What can hang from each mark
G: J
Z: A C J M
A: Z
J: G H X Z
C: G H Z
M: K
X: A C M
H: C J

Each row was made from one small tree. The marks that hang from a mark follow it in brackets, in alphabetical order. Every link used is in the known rows. Write each row's tree.
In the rows, zero is written as 128.
Known rows
C{G H Z{A J{X}}}: [152 121 155 193 144 162  68  92 110 129 123 117  96 124 139 135  79 145
 114  86 120 141 137 138 169]
C{G Z}: [150 109 165 157 143 158  88 113 144 121 125 119  99 158 104 123  74 138
 111  93 127 152 135 118 124]
X{A C}: [162 111 127 140 117 150 124  86 108 152 131 113 116 139  76  78 110 184
  86  61 124 133 158  99  88]
G{J{H{C} Z{M}}}: [171 122 106 174 159 164  61 116 113 143 137 150  80 166  79 113 162 187
 101  69 140 110 151 153 144]
A{Z{C{G H} J M}}: [164 147 153 171 145 194  97  95 130 117  85 136 104 170 146 101 125 142
 111  72 131  93 142 137 179]
H{C{G Z{M}}}: [156 129 167 156 162 170  69 109 151 119 125 131  81 170 115 119 106 156
 108  86 128 130 148 141 126]
G{J{X}}: [156 111 127 159 158 148  91  92 142 148 132 100 110 147  84 131 112 152
  96  96 119 133 162 112 138]
X{A C{G Z{J}}}: [146 109 145 159  87 173 101  85 121 119 114 120  96 121 102  73  89 172
 105  52 121 128 147 120 106]
G{J{X{C}}}: [167  97 119 151 128 158 104  86 133 153 138 116 101 133  77 109 116 171
  94  83 117 137 163 103 122]
C{Z{J{X} M}}: [148 146 154 167 144 161  94 113 154 124 116  83  75 140 152 144 117 151
 103  80 117 122 151 131 171]
A{Z{C{G} J}}: [143 152 131 179 132 185 114  96 147 122  96 118 104 166 116  96  98 150
 121  82 130 110 154 129 162]
A{Z}: [142 130 133 152 172 159 119 114 137 144 116 103 117 181  86 110 106 150
 110  90 133 118 161 117 130]
Z{A J}: [149 131 124 209 147 157 120  86 128 141 122  80 107 150 111 109 123 156
 109  70 131 127 150 131 154]
G{J{H X Z}}: [169 119 101 165 144 142  72 121 105 154 146 130  93 142  81 143 118 179
 103  90 131 134 154 124 153]
A{Z{C{H}}}: [155 134 137 147 154 167 104 112 115 147 104 147 109 170  99  97 106 144
 100  89 139 119 133 127 154]
G{J{H{C}}}: [147 117 105 182 159 163  66 113 128 138 151 146  90 157  53  98 138 171
 101  82 141 125 153 145 122]
Z{A C J{H} M{K}}: [176 160 110 212 113 151 110  82 107 122 119 122  93 169 155 116 156 186
 102  40 132  94 139 145 194]
J{G X{M} Z}: [159 118 123 153 120 134  90 118 127 166 147  99  89 147 117 142  99 190
 100  92 121 138 160  93 129]
G{J{X{A{Z} C M}}}: [168 112 126 129 116 160 104  72  94 150  99 112 115 132  78  67 114 186
  79  54 107  96 174  94 101]
C{G{J} H Z{M}}: [176  84 177 156 148 176  53 100 124 110 103 139 101 160 115 123 112 126
  93  77 121 119 122 133 145]
H{C{G} J{Z{A M}}}: [179 145 126 204 175 167  90  76 118 148 121 131  89 172 108 129 135 183
 120  65 145 123 161 155 138]
G{J{H X}}: [160 123 112 169 149 147  77 119 123 139 149 118 100 142  82 137 119 164
  97  89 123 131 157 117 144]
X{A{Z} C}: [152 124 122 130 129 161 131  92 103 154 110 115 122 154  73  68 113 184
  96  62 126 111 172 106  96]
C{H Z}: [149  99 162 152 152 155  79 122 119 134 126 138  92 149 104 118  91 134
  98  89 138 148 115 131 134]
A{Z{J{H{C} X} M}}: [131 187 110 180 168 176  84 125 132 136 131 113  74 162 121 118 147 185
 117  79 135  89 188 151 167]
X{A M}: [167 123 149 154 131 140 101  85 109 138 118  93 116 147  94  89 104 166
  77  56 123 125 143  91  93]
J{X Z{A M}}: [188 139 127 166 168 134 105  97 102 167 124  88 104 158 139 157 123 183
 101  84 118 127 159 122 170]

Which tree is each row?
[178 111 167 166 165 155  85 108  99 135 111 118  98 156 135 130 118 141
  91  69 123 125 120 140 160] : C{H Z{A M}}
[173 118 127 172 132 146  70 111 114 132 139 113  91 133  91 126 121 163
  88  74 119 130 144 104 133] : G{J{H X{M}}}
[119 132 138 185 145 173  83 112 155 129 126 125  65 145 100  91 110 158
 112  80 142 133 144 156 135] : H{C{Z{J}}}
[139 106 166 180 135 176  67 106 134 110 118 132  92 141 121 110  86 129
 113  84 137 142 122 136 146] : C{G H Z{J}}
[171  99 113 178 131 157  66 113 111 133 139 144 108 157  73 126 111 168
 110  79 133 132 143 123 140] : C{G{J{H Z}}}
[150 135 139 149 158 150 112  90 129 134 109 108 122 208 124 112 132 162
 104  73 136  88 168 122 144] : A{Z{M{K}}}
[143 151 136 171 160 178 120 108 148 129  99  81 102 179 123 108 142 148
 110  71 132  86 166 132 161] : A{Z{J M}}
[174  79 137 159 130 159  80  89  89 153 125 142  93 114  95 110 107 162
  91  74 112 137 132 133 147] : G{J{X{C{H Z{A}}}}}
[144 161 107 215 151 161  72  96 118 135 156 120  88 136 114 123 112 187
 124  82 130 136 175 143 152] : Z{A J{H{C{G}} X}}
[185 150 124 192 170 144 111  86 108 161 120  97  93 154 131 164 134 179
 108  69 132 125 162 134 168] : H{J{X Z{A M}}}
[184 165 117 207 131 164 113 105 113 127 116 105  81 149 143 123 154 174
  98  50 122 107 134 144 195] : Z{A C J{H} M}
[191  96 139 183 142 168  77  69 100 137 111 150 122 150  98 107 109 144
  94  76 121 130 122 130 158] : Z{A C{G{J} H}}
[181  99 130 160 153 159  89  99 125 145 114 106 104 172  99 123 145 161
  93  74 128 111 147 126 150] : G{J{Z{M}}}
[170  96 159 129 104 148  89  74  84 132 114 154 105 152 126  78 120 181
  78  42 128 108 137 123 113] : X{A C{H Z{M{K}}}}
[140 140 137 204 139 158  87  73 128 127 112 119  80 170 143  97 139 178
 110  56 135  96 151 168 161] : H{C{Z{A J M{K}}}}
[137 124 110 204 132 157 122  98 139 150 139  77 102 154 108 116 125 170
 111  75 126 120 163 126 152] : Z{A J{G}}
[149 121 167 174 124 159  67 109 124 124 119 115  72 119 141 117  94 142
  95  77 126 140 119 121 150] : C{H Z{J{X{M}}}}
[166 102 124 180 140 162  73 109 128 118 143 132 110 159  73 122 113 154
 102  82 128 133 146 120 127] : C{G{J{H}}}
[192 142  98 179 120 145 104 131  95 160 138 128  82 164 127 143 142 207
 103  64 122 110 142 137 184] : J{G H Z{A C M}}
[139 130 142 189 117 170  78 130 138 102 134 128  78 141 112 125  92 149
 119  74 134 137 132 136 148] : C{G Z{J{H}}}
[154 128 146 181 151 145  82  79 116 137 121 131  89 182 128 109 127 179
 102  64 132 111 147 158 144] : H{C{Z{A M{K}}}}
[140 137 120 148 166 168  70  75 119 145 113 129 128 157  66  87 103 178
 103  90 118  94 200 128 106] : H{C{G{J{X{A{Z}}}}}}
[180 121 138 157 102 151  85 109 112 133 152 127  86 128 111 120  93 186
  97  70 118 154 150  84 111] : J{H X{C{G} M}}
[148 167 103 178 115 183 115 140 141 130 117 115  76 170 132 119 150 183
 111  65 128  78 165 139 185] : A{Z{C J{G H} M}}
[172 116 114 131 116 148 110 116 126 174 152 109  85 151 123 142 130 209
 104  85 119 127 178 101 138] : J{G X{C} Z{M}}
[167 104 136 169 124 135  80  64 124 135 124 110 113 161 107 112 115 165
  87  72 123 121 151 100 125] : G{J{X{M{K}}}}
[141 152  98 225 154 162  90 104 116 138 148 119  80 146  91  99 137 184
 113  65 142 126 153 158 149] : Z{A J{H{C}}}
[142 114 125 162 106 160 114 119 149 152 149 129  59 131  95 134 103 183
 116  78 128 149 164 120 122] : H{J{G X{C{Z}}}}
[170 131 114 195 130 138 100  95 110 169 138 101  82 143 113 148 113 193
 107  69 131 133 160 115 143] : H{J{G X{M} Z{A}}}
